Every row comes from one small tree of marks. Brackets hold a mark, then the marks that hang from it, in alphabetical order. Every link used is in the known rows. Which tree was each row made from?
Known rows
{D A}: [-0.32 -1.15  0.67 -0.51 -0.01  0.42  0.59 -0.63 -0.86  1.35  0.08 -0.52
 -0.99 -0.20 -1.66  0.62  0.87 -0.55 -0.23]
{U T}: [-1.17  0.26  0.65 -0.83  0.03 -2.54  0.32  0.22 -0.42 -0.15  2.03 -0.05
 -0.76  0.21 -0.62  0.67 -0.34  0.55  0.06]
{Z {A U} T}: [-0.32  4.49  1.32  0.16 -1.26 -0.48  2.44  0.24 -2.80 -0.28  2.91 -2.40
 -1.58  0.13 -0.56  1.97  0.63  0.54 -5.86]
{T {A N U} D}: [-2.88  3.14  0.40  0.49 -0.68 -4.54  2.53 -1.13 -1.38  0.13  1.14 -0.85
  0.13 -1.10  2.22  1.94  1.36  2.08 -3.00]
{Z {A N}}: [-0.12 -0.16  0.79 -0.20 -1.11 -1.46  0.97 -0.10 -1.73  1.10  0.20 -2.23
 -1.37  0.53  1.74 -0.08  1.27  0.31 -2.42]
{D T}: [ 0.23  1.97 -0.21 -0.84 -0.05 -0.67  0.38 -0.38 -0.52 -0.48 -1.03  0.61
  0.07  1.10 -1.13  0.95 -0.05  0.02 -0.25]
{U {T A D N}}: [-4.52  1.36  1.16 -0.69  0.12 -4.83  0.84 -3.05  0.02 -1.16  1.34 -0.73
 -0.04 -1.57  1.33  2.50  0.29  2.93 -2.24]
{D U}: [ 0.33  0.45  0.71 -0.84 -0.69  0.11  0.98 -0.17 -0.84  0.27 -0.36 -0.06
 -0.38 -0.04 -1.72  1.09  0.93  0.24 -1.47]
{Z {T {D {A U}} N}}: [-3.85  3.62  1.18 -0.11 -1.43 -2.10  2.87 -1.80 -1.71  0.33  1.83 -2.24
 -0.71 -0.85 -0.63  2.40  1.12  0.71 -4.58]
{Z T}: [ 0.06  2.99  0.28 -0.07 -0.47  0.49  0.94  0.19  0.01 -0.05  0.76 -0.30
 -0.51  0.25 -0.11  0.90 -0.15  0.00 -1.36]
{D A T}: [-0.28  0.95  0.45 -1.36 -0.07 -0.28  0.86 -0.92 -1.42  0.88 -0.85  0.15
 -1.00  0.86 -2.78  1.63  0.91 -0.45 -0.59]
{Z {A N {U {T D}}}}: [-3.07  1.61  1.67 -1.12 -2.18 -6.21  2.64 -0.45 -2.94  0.10  3.97 -2.07
 -2.17  0.17  1.46  1.15  1.32  2.02 -4.31]
{U {T {D A}}}: [-2.62 -1.07  1.51 -1.86 -0.96 -2.94  0.84 -1.54 -0.58  0.48  2.42  0.58
 -2.11 -0.43 -1.20  0.91  0.96  1.04 -0.25]
{A N U}: [-1.23  2.05 -0.16  0.68 -0.42 -2.96  2.10  1.21 -1.81  0.96  1.11 -1.83
  0.36  0.35  0.90  0.61  0.59 -0.16 -1.75]
{T {A N U}}: [-1.80  3.21  0.10  1.11  0.44 -3.65  2.57  0.06 -2.03  0.74  1.02 -1.89
  0.55 -0.66  1.07  2.40  1.06  1.03 -2.99]
{Z {A N U} {T D}}: [-1.87  4.46  1.39 -0.19 -2.75 -3.29  3.33 -0.42 -2.52  0.13  2.75 -2.32
 -1.88  0.17  2.11  1.37  1.53  1.39 -5.68]
{Z {T {A U} D}}: [-2.29  5.80  0.82  0.36 -0.72 -2.34  2.65 -1.49 -1.02 -1.07  2.43 -0.15
 -0.29 -1.43  0.58  3.15  0.64  2.12 -4.37]
{Z {A {N {T D}} U}}: [-2.20  3.02  1.46 -0.10 -2.52 -4.11  2.10 -1.68 -3.35 -1.16  1.11 -2.10
 -1.50  0.53  2.67  1.98  0.77  0.65 -3.47]
{A {U T}}: [-1.88  2.01  0.59 -0.32  0.02 -3.71  1.75  0.73 -1.86 -0.47  3.57 -0.92
 -0.36  0.02 -1.26  1.62 -0.27  0.54 -1.88]
{A N}: [-0.47  0.19 -0.23  0.17 -0.35 -1.73  0.78  0.57 -0.40  1.18 -0.44 -0.99
  0.08  0.52  1.53 -0.23  0.55 -0.17  0.11]
{A U}: [-0.73  1.76  0.03  0.56 -0.11 -1.25  1.31  0.60 -1.46 -0.20  1.58 -0.90
  0.31 -0.12 -0.62  0.92  0.04  0.01 -1.98]

Write each row's tree
[-1.90 -1.08  0.77 -0.91 -1.53 -2.32  1.32 -1.20 -0.60  1.82 -0.12 -0.37
 -1.44 -0.12  0.95  0.01  1.87  0.35 -0.06] | {T {D {A N}}}
[-1.75  6.25  0.40  1.05 -0.05 -3.14  3.51  0.25 -2.06  0.69  1.76 -2.36
 -0.08 -0.47  0.90  3.20  0.94  1.02 -4.31] | {Z {T {A N U}}}
[-0.02  2.91  1.10 -0.18 -1.57 -1.07  1.91  0.15 -1.82  1.05  0.87 -2.57
 -1.89  0.81  1.62  0.87  1.17  0.41 -3.67] | {Z {A N} T}
[-4.04  5.91  0.83  0.79 -0.47 -3.10  2.67 -2.40 -1.04 -1.25  1.56 -1.82
  0.47 -1.71  1.20  3.50  0.53  2.38 -5.58] | {Z {T {A U} D N}}
[-1.48  4.59  0.61  0.99  0.43 -2.31  1.38 -1.65 -2.47 -1.70  0.52 -1.13
  0.43 -0.67  0.02  4.16 -0.44  0.42 -2.36] | {N {T {A U}}}
[-0.37  1.71  0.92 -2.01 -1.27 -1.94  2.78 -0.57 -2.62  2.36 -1.62 -0.94
 -1.39  1.32 -3.09  2.42  2.36 -0.45 -1.83] | {D {A N} T U}
[-2.69  2.91  0.58 -0.21 -1.29 -1.31  0.98 -1.81  0.64 -0.83  0.13 -0.90
 -0.02 -0.49  1.65  0.83  0.10  1.26 -2.41] | {Z {T D N}}
[-1.35  0.67  1.98 -1.79 -2.20 -0.75  1.33 -2.95 -1.77 -0.29 -0.89  0.34
 -1.82 -0.18 -1.98  2.80  1.33  0.00 -0.84] | {N {T {D A U}}}
[-3.32  1.45  1.05 -0.90 -0.44 -5.82  1.56 -1.56 -0.32  0.14  1.69 -0.12
 -0.97 -0.83  2.14  1.84  1.01  2.51 -0.89] | {U {T {A N} D}}
[-2.54  4.44  0.97  0.51 -0.50 -3.31  1.50 -2.81 -1.76 -2.41  0.82 -0.06
  0.03 -1.14  1.18  3.75 -0.01  1.45 -2.36] | {N {T {A U} D}}
[-3.61  2.22  0.46  0.13  0.23 -4.55  1.77 -0.21 -1.86 -0.46  2.80 -2.50
  0.34 -0.27 -0.58  2.03 -0.41  0.82 -3.06] | {A {U {T N}}}
[-1.00  1.81  1.36 -1.24 -2.12 -1.26  0.73 -2.39 -1.00 -1.70 -0.95  0.91
 -0.86  0.03 -0.31  2.17  0.37  0.57 -0.51] | {N {T {D U}}}
[-1.83  1.06  0.26 -1.03  0.11 -1.10  1.00 -1.96 -1.44  0.73 -1.71 -1.54
 -0.08  0.57 -2.19  2.06  0.81 -0.28 -1.57] | {D A {T N}}
[-2.37  2.77  0.59  0.43 -0.26 -2.75  1.80 -1.65 -1.01 -1.09  1.74  0.17
  0.14 -1.67  0.66  2.37  0.84  2.19 -3.12] | {T {A U} D}
[-4.26  1.66  1.86 -0.91 -1.52 -5.12  1.91 -1.94 -2.55 -1.14  3.52 -2.65
 -1.29 -0.66  0.73  1.90  0.54  2.34 -5.48] | {Z {A {U {T D N}}}}
[-1.67  0.29  1.25 -0.95 -1.41 -0.98  0.22 -2.84 -0.98 -0.62 -0.49  0.37
 -1.45 -0.14 -0.18  1.64  0.43 -0.27  0.60] | {N {T {D A}}}
[-2.80  1.26  1.21 -1.06 -0.11 -4.00  0.86 -2.16  0.05 -0.99  2.16  0.92
 -0.98 -1.28  0.60  2.03  0.50  2.77 -1.11] | {U {T A D}}
[-4.00  0.13  0.86 -1.08 -0.70 -4.15  0.48 -1.92  0.24 -0.92  1.42 -0.60
 -0.26 -0.56  1.15  0.73 -0.16  1.85 -0.99] | {U {T D N}}
[-3.86  0.60  0.82 -0.11 -0.96 -2.56  1.92 -2.10 -1.64  0.42  1.00 -1.94
 -0.20 -1.08 -0.41  1.64  1.18  0.81 -3.35] | {T {D {A U}} N}
[-2.77 -0.69  1.51 -1.53 -1.62 -1.08  1.71 -2.76 -1.07  0.81 -0.69 -1.16
 -0.90 -1.01 -1.69  1.70  1.96  1.02 -2.72] | {T {D A U} N}
[-4.71  1.98  0.84 -0.43 -0.81 -5.43  1.70 -1.39 -1.18 -1.14  2.98 -1.46
  0.13 -0.76  0.58  1.62 -0.09  1.83 -2.96] | {A {U {T D N}}}
[-3.41  1.98  0.68 -0.73 -1.43 -6.45  2.48  0.24 -1.53  0.11  3.42 -0.87
 -0.81  0.08  1.36  1.06  0.64  1.49 -1.67] | {A N {U {T D}}}
[-1.33  3.70  0.16  0.79 -0.79 -3.48  1.87  0.14 -2.62 -0.37  0.27 -2.02
  0.32  0.89  1.38  2.13 -0.32 -0.92 -1.04] | {A {N T} U}
